What can hang from each mark
lazik: momud
sofegev: kota
kota: rekez zalus
dasi: kota
momud: rekez sofegev tunav
rekez: momud
pabuf: budos kota momud

Known rows, with every way that one mark hangs from another
lazik[momud]: [-2.78  4.98 -2.29  0.45  0.64  1.78  2.14  1.04  2.88  0.28  1.49 -0.39
  5.21  0.73  0.82]
lazik[momud[sofegev[kota]]]: [-4.67  4.89 -1.25 -0.24  3.77 -0.41 -0.12  1.95 -1.94 -2.06  1.78 -1.14
  3.38 -3.57 -1.46]
sofegev[kota]: [-4.00  3.95  0.53  3.49  3.13  1.09  5.67  0.60  0.56  1.66 -0.23 -1.94
  1.83  2.31  0.38]
rekez[momud[sofegev]]: [-2.43  1.91  1.15  0.94 -0.11 -0.75  2.76  3.82 -1.47  4.36  0.08  1.42
  1.92 -0.66 -4.33]
momud[sofegev[kota[zalus]] tunav]: [ 1.17 -2.72  0.62 -3.36  1.94 -1.62 -0.41  0.81 -2.22 -1.46  1.71 -0.80
 -2.50 -2.13 -1.55]
momud[rekez sofegev[kota[zalus]] tunav]: [ 1.33 -4.06  3.59 -4.76  0.19 -4.33 -0.74 -0.16 -5.55  0.41  3.05  1.03
 -4.03 -1.10 -0.78]
pabuf[kota momud[rekez sofegev tunav]]: [ 4.16  0.38  5.24 -5.42 -5.49 -1.82  0.95  1.38  0.45  2.92 -1.65  2.54
  2.69  1.87  5.23]
dasi[kota[rekez[momud[tunav]]]]: [-0.31 -1.70 -3.66  7.31  1.53  1.88 -0.28 -1.12  4.13  2.35 -1.24 -1.24
 -2.30  4.75 -4.20]
rekez[momud[sofegev[kota[zalus]] tunav]]: [ 0.39 -3.52  0.14 -1.86  2.50 -2.50 -2.49  1.91 -3.95 -0.82  0.46  0.43
 -2.94 -2.13 -4.15]
lazik[momud[rekez sofegev tunav]]: [ 0.59 -0.49  2.72 -5.62 -0.76 -4.61 -2.47  2.45 -3.24  1.45  2.96  2.59
  0.59 -2.26  0.66]
pabuf[budos kota momud]: [ 1.29  8.25  0.79 -0.41 -5.50  4.70  5.27 -1.48  5.64  0.54 -4.51  0.42
  8.04  1.85  9.15]
rekez[momud[sofegev[kota] tunav]]: [-1.78 -0.99  2.03  0.14  3.91 -3.33 -0.41  4.59 -3.83  1.48 -1.08  0.64
 -1.46 -1.91 -3.00]
pabuf[budos momud[rekez sofegev[kota] tunav]]: [ 1.57  2.37  7.00 -3.89 -0.29 -3.18  0.56  0.80 -4.73  0.46 -1.30  1.61
  1.25 -3.29  8.13]
kota[rekez]: [-2.19  1.64 -1.98  4.41 -0.72  3.44  4.51 -1.48  5.13  1.90  0.04 -1.41
  1.37  3.91  0.11]
dasi[kota[rekez[momud[sofegev]] zalus]]: [-0.71 -1.67 -5.30  5.44 -1.22  3.19 -1.60 -3.11  1.50  1.08  2.18 -1.25
 -2.04  1.54 -8.80]
rekez[momud]: [-2.48  2.46  0.15  3.39  0.03  0.69  4.24  2.35  1.10  4.65 -0.91  0.67
  2.30  2.74 -2.30]

Rows
[ 6.19  0.14 -1.89 -4.44 -7.01  4.05 -2.54 -3.95  5.23 -4.38 -2.75  0.54
  2.05 -1.37  6.61]
pabuf[budos kota[rekez zalus] momud[sofegev tunav]]
[-3.67  1.91  4.69 -0.53  1.08 -3.19  3.68  0.73 -4.97  3.80  2.17  0.50
 -0.30 -0.28 -0.98]
momud[rekez sofegev[kota]]
[ 1.33 -2.15  5.56 -4.48 -1.86 -4.70  1.67  2.70 -3.02  4.93  1.77  2.50
 -1.31 -0.08  0.18]
momud[rekez sofegev tunav]
[ 1.25  5.91 -0.56 -0.17 -5.96  5.09  1.78 -2.86  5.43 -1.43 -3.74  0.45
  5.77 -0.68  6.60]
pabuf[budos kota[rekez] momud[sofegev]]
[ 0.36 -4.17 -3.66  3.42  2.33  0.72 -2.49 -2.03  0.82 -2.61 -0.56 -0.68
 -4.41  2.01 -2.07]
sofegev[kota[rekez[momud[tunav]] zalus]]
[ 3.06 -0.44 -0.44 -1.85 -0.62  2.19 -2.73 -3.04  0.32 -5.61 -1.51 -1.22
 -0.30 -3.44  5.89]
pabuf[budos momud[sofegev[kota[rekez zalus]] tunav]]
[ 2.91 -1.72  1.51 -3.24  1.20 -0.31 -0.88  1.02 -0.90 -2.58  0.31 -1.30
  0.44 -1.34  2.15]
pabuf[momud[sofegev[kota[zalus]] tunav]]
[-0.27 -2.18 -3.05  1.84 -2.18  1.91 -1.19 -1.26  0.55  0.36  1.49  0.53
 -1.30  0.08 -5.86]
kota[rekez[momud[sofegev]] zalus]
[-1.57  0.25  2.65 -4.07  2.63 -5.01 -2.96  2.01 -5.22 -0.70  2.46  1.19
 -0.71 -3.27  0.90]
lazik[momud[rekez sofegev[kota] tunav]]
[ 2.38 -5.73 -2.38 -0.56 -1.46  0.00 -3.71 -0.01  0.44 -0.51  0.68  1.08
 -3.51 -0.37 -4.43]
kota[rekez[momud[sofegev tunav]] zalus]
[-0.02 -2.77 -4.86 -1.90  2.42  0.15 -6.22 -2.00  0.12 -6.89  2.50 -1.36
 -2.09 -3.51 -1.66]
lazik[momud[sofegev[kota[rekez zalus]] tunav]]
[-1.41 -1.77  0.07  1.24  3.36 -0.83 -0.02  0.64  0.14 -1.31 -0.29 -1.53
 -2.58 -0.87 -0.71]
momud[sofegev[kota[rekez]] tunav]
[ 3.59 -2.64  4.42 -4.59 -0.68 -2.84 -1.43 -0.13 -4.36 -0.52  1.77  0.38
 -1.18 -0.26  3.06]
pabuf[momud[rekez sofegev[kota[zalus]] tunav]]
[-4.82  2.50  1.25  2.67  3.28 -1.31  1.99  3.25 -3.46  2.23 -0.28 -0.03
  0.64 -1.41 -4.30]
rekez[momud[sofegev[kota]]]
[ 6.05  0.80 -2.77 -1.93 -6.85  5.45 -0.89 -5.15  7.73 -4.46 -3.90  0.01
  2.44  2.06  8.95]
pabuf[budos kota[rekez zalus] momud[tunav]]
[-1.99 -1.60 -1.60  5.14  4.13 -0.27 -0.53  0.47  1.03 -0.31 -2.11 -1.06
 -2.83  2.31 -0.84]
sofegev[kota[rekez[momud[tunav]]]]
[-4.67  1.86 -2.67  7.54  3.34  2.11  1.84 -0.95  1.36  0.55 -1.40 -1.57
 -0.50  2.97 -2.32]
sofegev[kota[rekez[momud]]]
[ 2.03 -4.24 -5.66  5.39 -0.08  2.68 -2.65 -3.58  3.83  0.16  0.39 -1.53
 -3.81  4.43 -5.41]
dasi[kota[rekez[momud[tunav]] zalus]]
